What can hang from each mark:
z405: z575
z376: z247
z575: z170 z405
z937: z382
z890: z98
z641: z170
z193: z170
z170: z376 z405 z641
z382: z376 z937
z98: z376 z890
z247: z376 z405
z455: z247

Every row comes from one small tree of marks. Brackets hold a mark, then the marks that hang from it, in the order of their numbers. Every link used is in the known rows. Which tree was each row made from?
In the rows, zero is written as 128.
Known rows:
{z575 z405}: [109 113 138 101 110  97 100 124 134  77 136 132 100  63 138 142  80 111
 140 158 151 136 125 137 152 143  71 139 109 158 111  93  67 133 151 118
  80 113 136  94  95 151  98 130  71 118 142 159 113 134 180 139 133  99
  93 146 180  97 130 128 169 149 112 158 144 116 107]
{z575 {z170 {z376 z247} z405 z641}}: [130 132 152 134 172 129 150 112 139 119 130 115  76 122 189 115 134  78
  75 182 124 119 193 141 100  67 161 108 138 173 122 141 140 140 115 140
 166  92 126 121 151 150 149 123 165 136 118 127 101 117  78 148 122 137
 151  83 126 168 182 104 102 138 111  69 128 126 154]
{z405 z575}: [159 120 111 134 102 139 137 136 104 129 115 127 159 123  98 140 151 167
 192  81 144 140  87 118 176 166 141 152 117  92 100 135  99 177 113 103
  79 170 178 128  81 131 118 101  96  86 137 151 129 104 164 120 145 168
 124 181 131  94  68 150 164  77 108 180 139 143 104]
{z641 {z170 z405}}: [110 117 153 116 120 128 146 111 116 140 117 119 136 139 154  96 100  94
 122 128 132 131 133 133 172  44 109 122  99 103 139 122 133 135 140 141
 101 101 138 155 115  76 179 110 118 103  96 142  99 123 113 147 130 155
 101  86 114 100 127 187 133 160 189 126 122 136 162]
{z376 {z247 {z405 {z575 {z170 z641}}}}}: [155 117  92 115 126 103 116 145 120 104 115 106 119 107 122 103 136 119
 116 133 110 112 125 138 121 146 153 106 161 166 127 128 160 139 123 128
 143 149 117 137 164 152 123 172 139 118 150 118 174 107 142 175 121 113
 115 129 144 137 181 151 123 105 128 124 161 117 122]
{z641 {z170 {z376 z247} {z405 z575}}}: [129 127 111 130 136 112 195 136 134 172 115 130 124 165 149 129 170  88
 124 116 145  83 159 135 132  31 198 131 117  77 133 132 169 129 105 145
 168  78 137 153 143 105 164 119 168 112  94 106 109 111  46 112 138 157
 129  78  91 103 117 144 106 111 200 117 117 159 146]
{z455 {z247 {z405 z575}}}: [172  99  98  89  59  99  84 102 112  88 115 131 165 136  92 128 127 159
 106  48 105 120  83 133 152 195 141  91 131  97 100 103 161 118 106 132
 173 150 120 155 167 138 130 155  95 111 169 115 139 144 154 168 140 102
 131 158 180 145 126 157 155 100 122 157 111 120 115]
{z170 z376 {z405 z575}}: [158 117 175 156 128 111 165 110 138 150 120 146 147 144 115 147 141 134
 140  80 145  90 139 130 138  83 188 131 107  66  74 120 132 136  68 136
 147  97 153 114 110 157 136  74 178  97 131 134  65 110  51  86 118 161
 149 120 125 141  93  88  78  73 111 124 124 138 110]
{z890 {z98 {z376 z247}}}: [140 128 105  98  96 129  85 177 118 130 135 140 155 139 105 110 136 115
 120 102 112 145 126 187  66 117  62 169 129 124 176 137  78 148 203  54
  88 134 146 142 121  99 115 135 123  83 146 178 128 136 182  75 145 105
 124 194 137 121  80 136 109  85 121 137 118 159 110]
{z247 z376 {z405 z575}}: [132 138 140 172 116 120  99 117 120 129  96 152 157 152  14 131 100 220
 149 119 115 135  66  90 163 165 137 108 115 114  72  91 162  98  90 143
 106 179  91 115 171 134 109 131 137 141 142  89 172 114 114 125  99  74
 156 126 126 135 133 134  86 101 135 150 154  68 119]
{z455 {z247 z376 {z405 {z575 z170}}}}: [134 124  97 117  98 117  78  93 118  94 109 137 148 162  63 127 142 201
  90 106 103 141 104 111 149 169 159  79 130 132  81 104 179 110 104 150
 176 153  94 133 209 134 132 160  90 153 154  77 172 148 137 172 121  52
 186 133 159 167 144 147 129 114 117 135 116  84 145]
{z193 {z170 {z376 z247} {z405 z575} z641}}: [162  93 161 149 171 116 207 163 143 179 121 121 131 137 177  90 148  88
 130 143 120  75 155 154 126 120 188 107 184  96 141 141 153 153  59 135
 155  78 130 105 140 142 138 125 154 146  90 119  92 107  32 125 136 186
 117 119  54 162 175 108 130 112 173  88 113 149 122]
{z170 {z405 z575} z641}: [166  81 178 136 139 145 147 127 115 118  94 123 164  95 155  59 109  95
 149 115  88 101 111 134 181 133 173 115 140  82 102 124 113 152  81 109
 102 161 146 144  92 152 132 107 149  78 177 173  81  96 106 151 114 232
 131 150 112 164 145 150 116  97 122 123 156 134 115]
{z455 z247}: [144  92 104  74  80 131 113  94 117  94 117 116 138 127 149 163 133 137
  91  76  98 138 111 170 147 181  87 120 110 117 131 115 107 121 132 115
 150 140 125 175 146 133 131 141  84 112 140 127 109 149 186 160 168 139
 135 159 155 139 103 149 198 133 132 141 103 145 122]
{z937 {z382 {z376 {z247 z405}}}}: [120  91 118 131 143 137 106 147 116 143 125 107 141  95 119 166 146 125
 108 162  72 119 115 143 101 165  13 159 131 163 168 101 111  65 173 140
 139 151 103 149 113 147  63 153 161 151 151 132 170 151 146 128 153 115
 136 147 105 103 105 105  85 165 129 121 155 123 128]
{z890 z98}: [149 123 139 115  88 134  78 146 104 100 146 167 160 134 115 106 122 151
 127  71 142 173 102 149 128 145  66 166 113 122 136 126  85 165 165  87
  53 135 149 124 109  92 127 117  93  68 127 184 112 138 199  77 125 121
  73 196 139 110 106 176 149  77 142 149 132 115 133]
{z193 {z170 z641}}: [137 115 162 132 141 146 159 150 114 164 129 117 139 122 168  87  89 120
 155 151 113 154 107 132 165 193  80 125 158 129 154 143 114 155 120 122
  71 124 140 100  95  95 132 119  78 151  74 145 115 122 140 151 147 187
  86 145  80 126 169 148 201 167 166 125 111 140 133]
{z170 {z376 z247} z405 z641}: [144  92 169 143 159 125 195 128 151 137 107 125  99 115 191 132 122  51
  70 147  79  60 165 170 109  88 164 121 125 117 133 107 129  90  82 124
 180  97  98 167 154 173 126 119 224 118 147 124  64 105  46 125 131 204
 141  86 100 183 176  88  89 132 160  55 145 154 119]
{z247 z376 {z405 {z575 {z170 z641}}}}: [120 157 136 176 138 132  92 121 118 124 102 154 138 155  35  93 101 206
 139 159 116 155  85  63 154 154 163  88 126 141  71 113 174 117  96 144
 116 181  98  98 168 128 119 138 123 155 137  87 185 109 124 150  82  74
 172 115 129 155 176 140  84 119 112 136 153  59 143]
{z193 z170}: [134 118 156 126 128 120 144 141 119 160 136 113 132 136 146 128 105 146
 158 134 146 159 111 145 154 165  60 134 145 138 143 145 108 168 131 133
  70 109 156  82  99  97 143 110  66 142  54 138 118 136 148 132 159 130
  79 143  96 102 129 143 198 153 158 139 101 136 126]
{z382 z937}: [ 78 151 122 151 143 162 123  91 136  99 197 139 143 115 132 184 139 166
 144  80 143 152 104 153 178 158  99 151 110 156 164 117  85 126 135 142
  82 169 109 160  90 114 135 113 117 120 158 150 122 162 157 105 118 149
  71 145 114  92  61 145 167 144 116 159 123 147 103]
{z382 z376 z937}: [ 44 156 140 157 169 198 122  83 141 124 208 120 151 107 138 176 164 197
 143 109 139 157 124 131 135 155  78 179 115 110 191 134  72 107 198 144
  83 186  89 168  88  93 120 123 150 159 172 131 172 218 153 101  97 143
 103 147 111 115  25 128 132 171 111 159 123 132 119]
{z98 z376 z890}: [ 96 100 142  74  86 171  71 130 146 165  96 117 146 105 115 156  39 121
 187 141 104 151 106 148  93 124  49 160 123  88 137 170  71  69 151  87
  83 128 172 117  87 140 108  56  95 130 123 173  73 131 231  76 144 153
 179 161 143 126  68  91 106 181  57 151 102 148 123]

Which tree is each row?
[ 93 172 126 119 137  96  99 117 144  93 163 143  62  98 139 150 105 115
 119 193 203 152 178  99 108  94 121 125 111 195  88 126  99 154 156 148
 124  74 146  51 111 149 117 123  67 152 105 130 125 136 137 120 123  39
 128 107 192 107 147  82 144 151  72 130 115 103 133] | {z575 {z170 z376} z405}
[127 121 175 127 155 147 111 104 118 100 135 110 108 102 185  69  91  99
 103 176 121 151 159 123 145  90 120 107 132 174 114 142 116 162 135 134
 103 134 145 110 110 124 164 111 110 111 130 163 102 116 130 178 112 148
 132 110 141 159 177 145 128 145  94  96 133 108 155] | {z575 {z170 z405 z641}}
[158 155 138 150 119 109 105 131 118 116 120 143 142 145  75  97  98 163
 153 110 150 140  96  66 132 158 171 100 133 126  82 129 176 139 103 145
 140 151 129  89 133 128 136 134 131 131 132 121 144 108 117 141  98  94
 131 124 157 140 166 125 101 107  90 146 133  86 123] | {z247 {z405 {z575 {z170 z376 z641}}}}
[153 148  99 138 142 143 163 157 119 133 115 124 116 139 133 127 180 128
 161 137 151 131 143  99 124 145 203 136 141 131 116 161 131 177 108 115
 145 143 162 116 115 145 125 126 123 118 118 118 146 103 120 123 133 158
 159 143 118 126 123 120 147  88  98 130 137 145 129] | {z405 {z575 {z170 {z376 z247} z641}}}
[154  86 180 138 154 134 160 151 118 163 126 109 162 116 165  40 109 115
 154 141 117 107 119 135 176 141 152 101 179  97 126 144 132 182  76 126
  91 117 151  90  98 115 143 111  98 128 103 158 102 113  88 151 127 194
  96 150  75 154 172 155 157 126 158 122 118 126 129] | {z193 {z170 {z405 z575} z641}}
[162 123 104 103  88 111  97 105 124  93 114 144 148 153 107 116 130 148
 102  76 114 122 117 102 130 187 179  80 137 113 101 117 182 115  99 138
 204 138 111 144 174 139 139 160 106 140 154  95 137 136 124 163 129 105
 157 138 169 168 155 132 145 110 108 128 104 112 128] | {z455 {z247 {z405 {z575 {z170 z376 z641}}}}}
[155 137 104 143 119  90 158 136 140 136 109 141 115 151  94 182 155 130
 119  97 135  88 118 135  97 136 159 134 120 117 114 110 153 107  95 134
 175 110 116 141 160 162 120 138 182 131 120  95 124 113  88 100 138 108
 130 102 130 124 122  85 100  94 140 120 137 137 107] | {z170 {z376 {z247 {z405 z575}}}}
[111  85 111 128 151 157 129 149 115 156 124  99 131  92 145 181 170 119
 118 169  79 126 124 152 113 162  12 185 129 158 179 117  85  83 174 121
 125 149 118 156  93 149  53 148 152 148 141 139 160 144 153 119 173 156
 148 161  91  95  75 109 116 160 126 121 147 141 127] | {z937 {z382 {z376 z247}}}
[147 160 120 149 137 158 152 144 115 139 124 140 133 141 115 121 158 147
 180 128 161 154 126  74 141 151 196 137 127 120 100 157 128 180 111 116
 121 153 167  99  92 131 128 107 107 121 119 129 132 100 122 118 127 164
 155 148 123 130 118 126 153  94  83 140 119 136 131] | {z405 {z575 {z170 z376 z641}}}
[124 156  88 131 114 109 172 146 127 166 110 138 123 180 115 149 156 109
 131 112 152 110 123 104 124  82 169 128 108  95 142 127 184 107 128 145
 166  98 117 151 158  93 154 141 155 140  86  80 142 110  91 114 137 122
 122  72 106  90 124 147 131 137 201 134 118 148 139] | {z641 {z170 {z376 {z247 {z405 z575}}}}}
[107  85 122  60  93 131  55 138 156 155  89 101 131  98 105 143  44 103
 141 145  80 109 112 170  58 107  73 133 158 110 145 153 118  39 147 100
 133 115 140 128 148 158 102 105 132 143 143 152 103 125 212 103 145 101
 167 141 147 143 119  85  69 186  80 131 123 139 121] | {z98 {z376 {z247 z405}} z890}
[ 55 141 113 147 173 159 106  92 154 110 201 109 136 101 134 170 172 174
 100 119 116 124 137 154  97 146  90 148 144 138 202 122 115  74 193 160
 132 175  59 185 148 118 112 171 188 168 190 108 204 216 132 127  95  91
  92 120 120 129  71 122  94 166 136 138 143 126 118] | {z382 {z376 {z247 z405}} z937}
[106 153  91 120 121 125 185 137 134 167 116 130 103 170 153 175 158  91
 117 128 144 122 146 125 118  75 129 151  92 112 168 132 149 107 150 132
 148  85 121 164 139  84 156 131 147 134  70  89 125 119 101 108 157 146
 122  70  95  80 111 142 157 155 207 119 112 167 152] | {z641 {z170 {z376 z247}}}
[157 132 100 104  90 108  67 185 113 123 135 144 180 144  66  79 134 131
 140  76 116 133 104 164  69 127 103 146 145 109 154 138 116 147 178  65
 102 151 143 128 132 106 117 144 130  82 161 174 147 125 162  81 123  78
 121 205 148 129  98 145  81  55 116 153 130 138 101] | {z890 {z98 {z376 {z247 {z405 z575}}}}}
[110 156 100 128 118 111 168 134 134 160 115 138 105 177 131 163 130  98
 108 122 139 115 129 118 111  78 133 132  95 119 156 123 176  89 139 147
 160  87 102 160 162  91 158 140 159 142  78  82 134 118  89 119 140 109
 108  60 106  94 139 141 133 162 211 114 116 143 152] | {z641 {z170 {z376 {z247 z405}}}}
[109 147 156 135 129 119 171 112 133 166 124 139 117 169 151 136 121  95
 115 118 147 118 147 118 144  32 142 125  85  87 129 124 149 113 116 153
 136  76 123 143 124  80 177  96 156 123  78 121  78 122  66 110 129 147
 123  58 106 102 118 138 112 153 194 111 102 143 156] | {z641 {z170 z376 z405}}
[ 69 143  98 153 170 158 118  99 145 111 199 109 154 106 120 161 191 188
 128 106 123 114 128 136 107 155 130 145 156 115 189 121 130  99 182 151
 136 181  75 176 140 121 106 169 185 161 200 110 215 208 130 119  93 107
 101 138 113 125  62 128  96 141 125 152 149 120 111] | {z382 {z376 {z247 {z405 z575}}} z937}
[152 139 113 133 125 159 130 141 102 119 119 119 140 121 122  92 145 149
 184 130 147 163 113  89 164 160 174 128 142 131 106 162 115 198 123 108
  91 174 178 110  86 122 132 119  78 102 130 147 148 107 166 152 125 166
 144 167 131 119 126 159 170  96  84 158 139 127 130] | {z405 {z575 {z170 z641}}}
[124 156 167 142 147 118 124  91 129 123 150 130  98 141 147 139 121 129
  98 150 164 149 180 127 116  56 129 115 107 158  88 136 126 148 118 160
 139  91 145  84 122 133 167  90 136 129 101 134  85 124  88 125 123  90
 145  89 147 142 135  92  97 133  85 101 104 107 155] | {z575 {z170 z376 z405}}
[100 142 136 111 144 124  86 132 129  69 144 128  77  60 173  79  80  86
 132 222 154 163 165 100 134 129 108 109 131 212 115 124  83 166 164 127
  92 120 136  73  94 143 110 145  46 141 134 159 135 127 183 171 109  95
 119 130 184 127 189 131 175 171  81 129 143  96 135] | {z575 {z170 z641} z405}
[160 126 121 146 132 126 172 156 142 142  93 143 115 139 123 142 134  96
 118 120  97  87 115 114 105 164 179 124 130 108 134 113 158  89  84 117
 176 128  96 157 157 162 103 150 198 137 145 101 115  99  86 121 130 181
 137 111 111 156 170  97 107 112 147 100 150 145 107] | {z170 {z376 {z247 {z405 z575}}} z641}
[ 98 152 111 117 165 109 126 142 156  90 149 136  48  86 185 123 125  64
 102 227 156 124 197 114  92 110 148 114 134 211 128 130 109 137 145 134
 156  81 115  83 131 164 101 158 105 160 128 128 131 124 125 141 119  89
 137  97 160 138 197  88 152 162 101  95 134 113 136] | {z575 {z170 {z376 z247} z641} z405}
[122 167 113 135 138 103 116 114 135 119 143 128  80 148 126 164 137 130
  94 149 160 143 162 126  88  97 126 123 118 191 116 139 153 135 141 158
 160 101 123 100 158 137 148 135 143 151  95  99 144 124 120 137 132  53
 133  82 156 124 157  99 116 137 101 101 120 115 145] | {z575 {z170 {z376 {z247 z405}}}}
